Every row comes from one small tree of marks. The marks that hang from a mark follow it in brackets, in the order of their numbers. Every link used is in the known rows. Which tree was each row made from?
Known rows:
J_540[J_58 J_923[J_156]]: [-10.2  -8.5 -22.2  15.2 -21.4  -4.4 -49.8  -3.7 -12.6 -10.4  10.3 -22.8
   3.4   3.7   8.3  11.6   5.0 -11.6  48.9  -4.1   8.0]
J_497[J_248]: [ 12.6   8.4  19.2  24.3  -7.7 -10.7   2.0  -5.6   1.2  15.9  -2.9  -0.7
 -31.0   7.3 -15.1  52.7   9.2  -9.1 -20.0 -12.2 -50.7]
J_498[J_156[J_923[J_540]]]: [ 37.4  -6.2 -16.0 -20.1  -4.1  -2.9   3.5  16.3 -13.8  10.2  10.1  -3.4
  56.1  -8.2  26.0 -11.2  11.4 -35.8   3.8  11.9 -37.3]
J_540[J_58[J_497] J_923]: [-49.7  12.4 -28.0  13.2 -31.2 -26.0 -12.3  -8.8  -0.7 -18.3  -3.1 -19.5
 -35.8 -26.2   3.7  -6.6 -14.1  22.7 -10.0  20.2 -10.2]
J_156[J_498 J_923[J_540]]: [ 15.7 -14.0 -28.4 -22.7   4.1  -9.9  -4.2  -1.8  -2.7 -13.5  30.6   8.7
  31.4 -21.2  40.2 -35.4 -10.0   4.1 -12.0   4.9   4.3]
J_248[J_497 J_540[J_58 J_923[J_156]]]: [-24.8  23.1 -13.8  16.0 -16.1  27.0 -44.8 -13.1 -26.5 -26.3 -17.8  14.0
 -11.3 -10.6   6.0   5.5  -4.6  13.9  29.3  -3.8  -2.9]
J_58[J_497[J_156 J_248[J_540[J_923]]]]: [-14.7  43.4   2.5  20.0  -1.4   0.2   0.5  23.4 -31.5  11.3 -47.2  -9.2
 -28.1  22.3 -54.5  38.9  -4.4 -39.3 -76.3  14.9 -12.8]
J_498[J_156[J_923]]: [ 33.0 -16.9 -15.5  -0.6 -11.1   1.2  30.3   4.6 -11.4  22.6  20.0   2.9
  31.3 -21.2  43.1   3.4  -2.3 -32.3  17.3   7.6 -62.5]
J_498[J_156]: [ 35.3  -8.9  17.3  14.2   4.6 -22.6  41.3 -17.3 -15.3  27.4  18.7   3.6
   6.0   8.8  16.4  27.8   0.8  -6.6  14.8   7.4 -59.0]
J_923[J_156[J_498] J_540[J_58[J_497]]]: [ 11.7 -26.8 -12.9 -22.8  15.9 -11.3 -20.0  -6.1   0.5 -32.4  39.7   7.3
  10.5   3.4 -32.9 -41.0  -8.6  62.0   6.2  37.2  64.8]
J_923[J_156 J_540[J_58]]: [  5.3 -10.4  13.0 -12.4   0.9  -4.8 -31.3  -0.2   0.0 -11.2   4.1  -4.9
  21.4  15.4 -28.2  -0.7  29.9  20.3  50.1   1.7  24.7]
J_248[J_497[J_156] J_540]: [ -5.0  36.1  40.6  13.6  21.8   9.5  51.1 -17.9   3.8  22.0 -42.4  40.7
 -32.3  -4.1 -12.6  29.8   1.2  18.0 -18.3 -14.3 -32.7]
J_156[J_923[J_540]]: [ -3.4   3.9 -13.3 -18.9 -11.4  -9.7 -18.6   6.2   1.6   5.2  -2.1  -8.0
  32.1 -22.3  23.9  -5.0  22.5 -18.4 -13.1  -4.7 -27.1]
J_571[J_923[J_156[J_498] J_540[J_58]]]: [ 21.9 -24.4 -15.6 -48.6   7.8   4.1 -43.5   8.2  10.4 -11.4  19.7   3.8
  36.0  14.6   3.3 -28.7  -3.3  -4.1  59.1  -0.7  56.3]
J_498[J_156[J_923[J_540[J_58[J_497]]]]]: [  0.2 -10.9 -21.2 -36.5 -21.6   0.7  13.4  21.2  -0.6 -17.5   2.7   1.7
  33.3 -32.8  -8.7 -47.8   1.3   4.4   6.2  47.6  -0.5]
J_58[J_540]: [-19.4   5.7  26.2  21.3  -6.1 -20.5  31.0 -24.1 -13.0  14.1  18.2   3.5
  -9.6  -6.2  31.3  24.1   6.3  24.8   9.6 -48.3 -37.2]
J_248[J_497[J_156[J_498]] J_540]: [ 10.2  14.5  24.0  10.3  37.8   7.2  61.6 -23.5   0.7   1.4 -12.4  56.9
 -32.7  -4.0   4.3  -0.4 -30.7  35.7 -12.7  -3.0  -2.0]
J_571[J_923[J_540[J_58[J_497[J_156]]]]]: [-21.3  15.4  12.5 -47.6  -4.7 -17.5   5.0  17.9  44.2  13.9 -46.9  -7.0
   1.4   2.6 -43.5 -18.5  13.6  -8.8   5.1  10.3  39.7]
J_497[J_58 J_156[J_498 J_923] J_248]: [ 27.2 -25.9  19.0  -0.2  22.8  42.5  12.2  31.9  35.7  -6.8 -17.1  -5.9
   2.3  11.1 -10.6 -17.1   2.3 -33.9  -3.2  11.5  21.8]
J_571[J_923[J_156]]: [ 32.0  -9.7  -7.4 -17.0   3.3  -3.6 -36.7  -6.4   2.2  48.9  10.3 -11.4
  26.2  14.6  17.3  36.0  23.1 -36.1  22.5 -26.4 -23.4]
J_540[J_923[J_156]]: [ 12.6  -1.3 -28.4  23.7  -2.7  -8.4 -55.9 -12.5 -22.6  16.2  17.4 -26.8
  13.4  18.8  13.1  34.1   6.9 -26.5   3.7 -15.3 -17.0]
J_248[J_497[J_58 J_156]]: [ -1.2  12.7  45.6  15.4  32.9  29.0  24.6 -19.6  59.9  14.9 -43.6   9.1
 -31.4   5.7 -10.6  10.7  22.8  19.8  -4.8  -1.3 -10.8]
J_156[J_498 J_923[J_540[J_58]]]: [-10.6 -21.8 -19.0 -27.5 -16.2  -0.2   1.3   5.1  11.4 -42.8  16.3   7.9
  20.3 -37.9  30.1 -58.2 -16.5  20.7  36.7  13.3  27.5]
J_571[J_923[J_540[J_58]]]: [-23.3  13.8  11.9 -39.0 -24.7 -18.4 -18.3   2.0  24.3   2.9 -29.8 -12.2
  12.2  -4.3   6.1  -5.9  17.5 -11.9  40.8  -9.3   6.5]
J_156[J_923]: [  0.7  -8.0  -9.3   3.0 -17.2 -10.3   7.4  -5.4   1.5  18.6  10.4  -0.9
   8.0 -37.5  42.1   9.4  10.4 -14.2   3.0 -10.2 -53.9]
J_571[J_923]: [  4.4   8.4   6.2 -10.3 -10.9 -25.8  -4.7 -10.4  14.3  47.5  -7.2  -8.2
  -3.8  -7.9  32.6  32.1  10.5 -28.1   8.2 -24.9 -45.0]
J_571[J_923[J_156[J_498] J_540]]: [ 51.2 -16.6 -24.2 -43.2  25.9  -6.3 -49.9   0.8  -2.7  19.2  27.4   0.5
  50.7  33.4  16.5  -7.2   2.7 -23.0  10.0 -10.4  32.4]

Which tree is each row?
[  8.8 -16.4  -6.8 -27.8 -24.5   3.9  14.0  19.4  -1.5 -17.8   3.0   0.4
  47.1 -20.2  17.3 -33.3   7.6 -19.2  49.5  24.6 -10.8]
J_498[J_156[J_923[J_540[J_58]]]]
[ -0.7 -29.4  19.9  -1.7  21.2  34.7  43.0  11.7  26.4 -11.2   7.9   1.7
  25.2  -4.2  37.9 -38.7   0.0   1.7  29.1 -21.5  31.4]
J_497[J_58[J_540] J_156[J_498 J_923]]
[ -6.1  25.6  27.4  13.6  -7.5  -7.1  12.5  -2.7 -33.9  10.5 -16.7  14.1
 -37.0  -4.5 -40.8  37.8   9.1  13.5 -76.8  20.6 -44.7]
J_58[J_497[J_248[J_540]]]
[-48.2  23.8 -26.1  23.7 -21.8 -18.9  -6.2 -24.0 -27.5   1.0  19.8 -18.4
 -15.6  -9.4  28.1  10.0  -9.4  19.1 -43.6 -22.6 -22.0]
J_58[J_497 J_540[J_923]]
[ -4.9  -3.4 -11.8 -45.9  -8.5  -5.1 -51.6  10.5  12.3   8.1  -3.6 -15.6
  26.0   7.5 -27.5 -15.6  26.5   0.9  13.1  13.9  41.6]
J_571[J_923[J_156 J_540[J_58[J_497]]]]
[-14.8  11.4  36.2   3.6  16.7  16.6  66.4 -19.7  14.1 -25.9 -22.8  56.8
 -45.8 -15.0  -7.0 -19.2 -33.4  56.2  36.8   8.0  26.8]
J_248[J_497[J_156[J_498]] J_540[J_58]]
[ 47.7 -24.6 -11.1 -10.4  35.2 -10.8 -25.2 -10.8 -12.0  -5.4  43.3   7.0
  35.2  28.0   1.0  -5.9   0.5  17.8   2.5   0.0  32.3]
J_923[J_156[J_498] J_540]
[ 21.5  -6.6   5.2   7.1  31.7  -5.7  39.5   7.7  14.1   9.1  14.3  15.2
 -47.5  16.1 -48.9  13.5 -26.1  16.9 -54.8  16.3  12.8]
J_58[J_497[J_156[J_498] J_248]]
[-23.7  -0.2  -4.1  -2.9  -4.6   5.2  41.5   6.7   6.1  21.5   3.8   5.5
   2.5 -25.5   7.0  -7.5   3.1   0.4 -21.9 -24.2  -6.2]
J_58[J_497[J_156[J_923]] J_540]
[ 17.4   7.1  26.7   5.2  24.6  -2.8  50.3  13.1 -16.5   3.8  -8.8  31.3
 -38.2  16.0 -56.3  10.2 -22.7  13.5 -65.3  24.1  11.7]
J_58[J_497[J_156[J_498] J_248[J_540]]]
[-55.7  27.2  -5.3   9.4 -37.1 -22.2  -2.4  -5.3 -34.0 -22.7 -27.2  -6.0
 -25.9 -25.0  -2.4  -6.5 -12.1  21.2 -16.4  25.3  -6.8]
J_248[J_540[J_58[J_497] J_923]]
[  8.1 -28.2 -39.1  13.5  -4.2   0.5 -38.2 -12.2 -14.8 -30.2  36.5  -8.6
   2.9   4.9  20.9 -18.5 -31.1   9.8  53.0   5.1  39.7]
J_540[J_58 J_923[J_156[J_498]]]
[-11.0   1.6 -28.6  16.9 -22.3  13.8 -70.1  15.1 -11.4 -17.2   1.0 -24.5
 -23.2  12.5 -48.6  14.9  -0.3  -6.9 -12.7  20.7  12.1]
J_540[J_58[J_497[J_248]] J_923[J_156]]
[ -7.5  -8.5  -1.0 -18.1  -2.1  -9.4 -31.0  -0.4   1.3 -13.9  11.0  -7.8
  10.5   4.2 -44.6 -11.2  24.1  40.9   1.4  28.7  37.3]
J_923[J_156 J_540[J_58[J_497]]]
[  6.7   2.9  -8.2   0.9  -5.3  13.0  13.2  30.0  18.1  24.6 -14.7   3.0
 -22.4  -7.8 -43.6  18.0   7.6 -29.9 -53.6   9.6 -19.0]
J_58[J_497[J_156[J_923] J_248]]
[ -8.5 -20.0 -16.3  -9.0  13.5   3.9  54.5   4.4   2.4   3.0  32.0  18.6
   2.8 -23.9  23.6 -38.7 -32.3  23.8 -20.7 -11.9  25.2]
J_58[J_497[J_156[J_498 J_923]] J_540]
[ -1.4 -17.0  -7.1 -32.4   3.3   7.3  21.5  22.4  28.9 -32.4  -5.1  15.9
  22.8 -14.1   0.8 -53.8 -16.3   1.7  46.3  10.8  54.7]
J_497[J_156[J_498 J_923[J_540[J_58]]]]
[ 33.2  -7.7  18.4  15.1  30.2  -2.2  34.7   7.3  10.8  10.7   5.2  18.0
 -34.7  29.2 -31.8  26.0 -21.8 -10.4 -13.2  -6.6   4.2]
J_497[J_156[J_498] J_248]
[  9.3 -18.3 -37.8  24.1   7.5   2.9 -32.7 -17.5 -41.2  -9.8  62.1  -6.3
  23.4  21.6  47.0   2.3 -28.2   3.1  18.2 -42.3  23.9]
J_58[J_540[J_923[J_156[J_498]]]]
[-24.1  18.2  49.6  13.6 -27.6   3.0  22.5   3.5 -19.7 -19.2 -34.5  15.8
 -35.1  -7.2 -30.9  26.8   9.5  12.2  20.5   8.7 -29.1]
J_497[J_248[J_540[J_58]]]
[-22.1   5.1 -27.2  14.1  14.2 -14.2  26.4  -7.4 -11.4  -4.8  25.6  -2.7
 -19.0  13.5  14.2 -16.1 -43.5  11.6 -31.2 -18.7  33.4]
J_58[J_497[J_156[J_498]] J_540[J_923]]
[ 30.6 -16.9 -46.2  18.4  14.5 -10.1 -46.5 -12.3 -26.8   0.6  48.5 -12.5
  14.4  19.9  26.9   3.4 -25.7  -7.3   5.5  -3.5  11.1]
J_540[J_923[J_156[J_498]]]
[-30.1  17.5  16.8  37.2 -18.2  33.2 -36.7   3.5  -8.0 -16.1 -18.9 -37.1
  -7.1  25.3  12.9  25.8  18.5 -27.5 -15.1 -29.8 -14.6]
J_497[J_58[J_540[J_923]] J_248]
[  5.5  12.3  21.7  15.0  13.9  -6.9  27.2   9.4  18.2  25.9 -18.4   2.7
 -46.0  21.2 -66.3  40.6   6.5  -3.9 -58.2   9.1 -17.9]
J_58[J_497[J_156 J_248]]
[-38.4   9.4  10.9  32.7 -14.8   9.2 -19.0 -13.6  -3.3 -12.2  -7.5 -37.9
   8.8   9.0  41.7   4.2  17.6  -5.9   2.6 -30.9  -9.8]
J_497[J_58[J_540[J_923]]]
[-53.9  42.7  -0.6  24.2 -27.7  10.6  -7.2 -22.9 -16.0 -31.5 -35.7  16.0
 -41.8 -37.9  24.0   1.3 -13.3  26.3  12.1  -3.4 -23.8]
J_248[J_497 J_540[J_58 J_923]]
[-24.2  -1.1  -7.3 -21.8 -29.7  -4.1 -12.6  12.1  13.1 -25.3 -11.4  -3.3
  20.4 -35.9  13.4 -30.4  16.3   0.6  34.8   2.9  -3.3]
J_156[J_923[J_540[J_58]]]
[ 13.3 -22.0 -26.0  -9.9  19.0  -7.9  39.5   5.0  15.7  13.1  20.8  13.5
  -4.6 -23.3   5.0 -30.9 -29.8   9.6 -32.7  18.6  14.5]
J_58[J_497[J_156[J_498 J_923]]]
[ -6.5   0.2 -24.3  30.8  -6.6   2.6 -40.4 -10.2 -41.0   8.7  35.8 -20.6
  24.5  19.9  29.3  28.9   8.1 -21.9  18.0 -51.8  -8.2]
J_58[J_540[J_923[J_156]]]
[ 19.0   2.5  59.6  20.7  20.7  22.4  11.8  20.2  41.0  17.7 -45.7 -15.6
 -15.1  38.0 -47.6  36.5  33.1 -26.2  -8.0   7.0  -6.6]
J_497[J_58 J_156 J_248]
[ 22.0 -23.7  39.5  10.4  41.4   4.7  39.1  -6.2  40.2   5.0  -5.5  -0.7
  -7.0  23.8   0.5 -13.9  -0.8  12.0  12.4  10.9  29.1]
J_497[J_58 J_156[J_498]]
[  9.4   3.9   2.5 -23.1   8.0  -5.4   5.0  19.7  20.6  16.2 -20.2  -2.4
  35.0   0.3  -4.2  -3.0  21.2 -38.3  -4.3  -9.6  -3.0]
J_497[J_156[J_923[J_540]]]
[-12.8  26.5  29.3  27.1 -15.3  24.8 -39.2  14.2 -24.3 -12.3 -49.7 -25.5
  -5.5  22.8 -12.3  28.7  22.2 -37.9 -38.0   8.7 -26.1]
J_497[J_58 J_248[J_540[J_923]]]
